(in the rows, 128 means zero)
Known rows, with every step that occurs
vored/vanalir/nukup: [123 127 155 143 136 176 158 197 160  51 135 147  79 110 132 127 153 110
 140 139 110 133 193 111 124 160  83 139]
zomu/vored: [127 138 128 133 161 165 167 225 126 102 103 125  90 173 129  98 131 157
 118 128 125  97 196 112 114 166 130 145]
pavo/tepom: [ 99 118 139 142 149 158 124 170 120  61 137 124  83 177 140  91  91 166
 161 145 122 111 152 132 115 112 156 134]
tepom/zomu/vored: [142 118 120 117 140 129 165 219 114 163 106 108  91 173 136 136 142 130
 115 125 110  91 177 114 114 163 128 136]
pavo/tepom/zomu/nukup: [114  74 125 121 112  83 134 148 110 141 133  96  73 166 123 109 114 120
 175 115 102 108 119 133 118 101 148 139]
tigal/nukup: [126 145 159 119 140 160 140 138 131  93 105 126 124 155 140  69 147 103
 136 100 135 102 141  72 113 137 127 109]
tepom/zomu/nukup/tigal/vored/vanalir: [141  89 120 150 144 144 150 106 103 150 106 102  92 111 128 153 196 101
 176 127 113 135 129 106 103 133 113 162]
vored/zomu: [108 139 148 143 170 193 147 139  97  94 107 136 119 159 124 116 126 104
 121 118 102 121 195 133 141 126 124 158]
zomu/vored/vanalir/nukup: [159 119 141 139 138 160 178 233 171  79 140 137  64 105 128 128 159 124
 124 144 113 124 217 135 109 177  74 146]
nukup/tigal/vored: [ 88 125 128 154 194 198 134 120  94  77 106 110 127 152 148 105 174 178
 151 135 142 113 156  82  81 140 147 144]
tigal/vored: [ 72 129 145 136 173 202 148 148 103  94 107 113 106 157 157 112 158 153
 125 112 136 128 167  90 123 150 146 117]
tepom/zomu/nukup/tigal/vored: [110  86 117 134 150 128 146  90  82 158 106  75 122 138 136 125 205 130
 166 109 117 109 127  87  96 131 140 148]
vanalir/vored/tigal/nukup: [146 122 143 105 133 157 145 111 154 142 145 134 122  92 106 125 164  62
 133 101 119 140 176  53 132 136 155 119]
tepom/zomu: [104 123 132 117 137 138 146 172 111 133 104 113 107 172 138 138 141 123
 138 122 112 104 149  95 121 145 140 129]
nukup/vanalir: [125 148 148 124 152 147 130 159 146  59 110 123 129 181 141 122 102 153
 136 144 112  73 165 102 117 178 118 158]
pavo/tepom/zomu/nukup/tigal: [126  73 106 149 124  77 119 107  98 116 135  86 100 156 116 102 127 139
 200 141 105  92 108 130  86 106 150 169]
tigal/nukup/vanalir/vored: [185 147 180 100 122 138 141 114 178  99 132  99 139 142 140 131 134  86
 116 125 118  85 162  73 119 176 119 155]
vanalir/nukup/tigal/vored/zomu/tepom: [130 111 159 170 188 193 144  38  90  72 131  79 115 130 131 111 202 166
 133 134 101 140 186 123  68 124  62 167]
vanalir/vored/tigal: [106 119 129 112 154 173 149 146 143 119 140 136 109  97 100 158 142  93
 133 124 110 142 202  76 144 157 167 144]
pavo/tepom/zomu/vored/tigal: [143  72  73 123 126 112 123 190 138 182 147 131  71 140 126 139 114 128
 143 151  99 117 164 140 118 107 146 130]
vanalir/nukup: [ 97 128 154 132 152 158 157 181 136  48 130 125 104 136 133 110 155 145
 135 124 117 102 186  90 107 159 111 115]
pavo/tepom/zomu: [113 101 125 127 125 119 123 169 118 125 137 109  76 176 148 127 106 139
 157 140 111 103 130 133 111 109 151 128]
zomu/nukup: [ 89 125 145 127 148 132 162 164 109  89 108 121 106 152 110  91 126 124
 156  93 116 104 155  93 126 151 133 142]
zomu/tepom/pavo: [133 143 161 106 153 136 135 118 105  79  99 111  95 214 130  86 101 148
 140 117 127 112 132 110  98 155 108 112]
tepom/zomu/nukup/vanalir: [132 108 138 103 111  78 142 138 136 140 109  97 125 170 129 146 124 102
 146 117  88  74 130 104 130 160 111 158]
zomu/vored/tigal/nukup/vanalir: [181 123 109 109 138 123 127 134 185 138 121 143 135 131 132 105 128  96
 117 128 107  78 174  89 118 161 108 134]

Rows
[139 122 138 167 153 166 147 157 146  28 137 138 100 103 116 119 168 142
 171 161 114 118 183 106  77 165  89 164] : vored/vanalir/nukup/tigal
[144 142 167 114 145 152 153 150 166  79 131 102 123 156 133 167 118 122
 123 150 111  90 193  95 133 200 130 180] : nukup/vanalir/vored
[119 105 143 167 192 204 140  72  92  71 132  97 133  97 142 115 213 141
 124 136 108 122 203 115  98 122  94 159] : vanalir/nukup/tigal/vored/zomu
[153  83 117  85 103  75 146 112 161 186 145 101 120  96  92 202 139  53
 146 125  74 106 165  89 149 172 135 167] : tepom/zomu/nukup/vanalir/vored/tigal
[127  98  83 113 141 127 150 194 130 195 119 132  92 129 119 151 144 102
 127 124 101 108 181 102 131 142 139 129] : tepom/zomu/vored/tigal
[154 134 134 144 152 173 171 234 151 103 114 150  68 151 125 130 126 124
 130 141 120 129 207 134 127 174 101 161] : zomu/vored/vanalir
[110 121 157 140 150 204 162 169 148  71 137 134  73  95 158 142 190 128
 125 132 121 152 189 111 116 148  87 114] : tigal/vored/vanalir/nukup
[156 135 161 106 167 158 135  74  87 104  99 119  95 191 123 100 102 115
 119 110 101 130 159 148 123 127  92 135] : vored/zomu/tepom/pavo
[109  58 107 143 144 114 121  87  87 145 133  71  96 149 144 111 166 148
 187 134 114 113 103 125  86  93 151 151] : pavo/tepom/zomu/nukup/tigal/vored
[151  88 111 123 134 113 141 213 126 155 137 103  65 178 148 126 112 152
 133 157 111  97 150 151 103 117 137 136] : pavo/tepom/zomu/vored
[172 109 130 162 157 159 167 194 161  61 137 123  89 106 119 121 174 149
 149 172 118 111 208 123  75 173  76 178] : zomu/vored/vanalir/nukup/tigal
[185 132 177  94 157 165 160  65 102 127 124  93  92 166 108 141 116  91
 104 111  98 151 186 139 130 145 103 158] : vanalir/vored/zomu/tepom/pavo
[ 98 124 148 138 188 222 152 105  86 117 108 116 113 134 147 117 165 118
  99 105 112 140 196 121 145 126 130 143] : tigal/vored/zomu
[103 131 147 148 162 215 154 165 134  92 107 146  79 130 153 137 160 129
 134 126 135 157 176 106 133 150 116 129] : tigal/vored/vanalir
[152 123 113 116 139 145 145 152 153 149 120 148 114 119 117  81 157  89
 120 104 122 111 173  78 121 133 124 107] : zomu/vored/tigal/nukup
[117 121 138 168 183 210 135 124 119  67 114 136  96 125 146 133 170 145
 158 149 139 139 168 106  99 151 113 156] : nukup/tigal/vored/vanalir
[135 124 130 105 148 146 131 131 178 112 144 127 128 111 112 185 118 100
 135 147  98 104 202  86 144 178 142 170] : nukup/vanalir/vored/tigal
[135 125 160 111 185 189 139  48  74 128  97 103  94 182 149 106 143 123
  98 102 113 147 161 138 126 123  90 114] : tigal/vored/zomu/tepom/pavo
[116 128 125 118 138 155 122 116 144 112 119 158 128 111 117  84 147  76
 145 102 126 123 151  59 132 119 137 100] : vored/tigal/nukup
[119 104 131 162 160 177 150 104 115  82 112 121 100 111 120 115 181 122
 179 124 130 139 157 104 106 142 113 169] : zomu/nukup/tigal/vored/vanalir
[166 137 169 118 155 168 149 112 145 106 131 103 127 138 120 177 117  91
  98 145  85 107 217 133 153 177 110 207] : nukup/vanalir/vored/zomu
[193  97 113 148 127 123 162 197 148 119 133 112  85 109 123 155 189 118
 148 170 104 107 187 127  77 159  69 164] : tepom/zomu/vored/vanalir/nukup/tigal
[107 118 135 153 160 126 143 118  94  66 104 111 128 145 100  84 144 152
 186 118 119  94 151  95  93 152 133 171] : zomu/nukup/tigal
[156 121 144 136 200 187 125   6  67 110  97  94 120 178 140 102 164 147
 125 127 116 137 147 135  89 118  94 147] : nukup/tigal/vored/zomu/tepom/pavo
[181 105 126 125 110 126 179 233 160 138 133 115  62 117 138 162 171 101
 119 144  99 118 198 128 108 170  70 136] : tepom/zomu/vored/vanalir/nukup
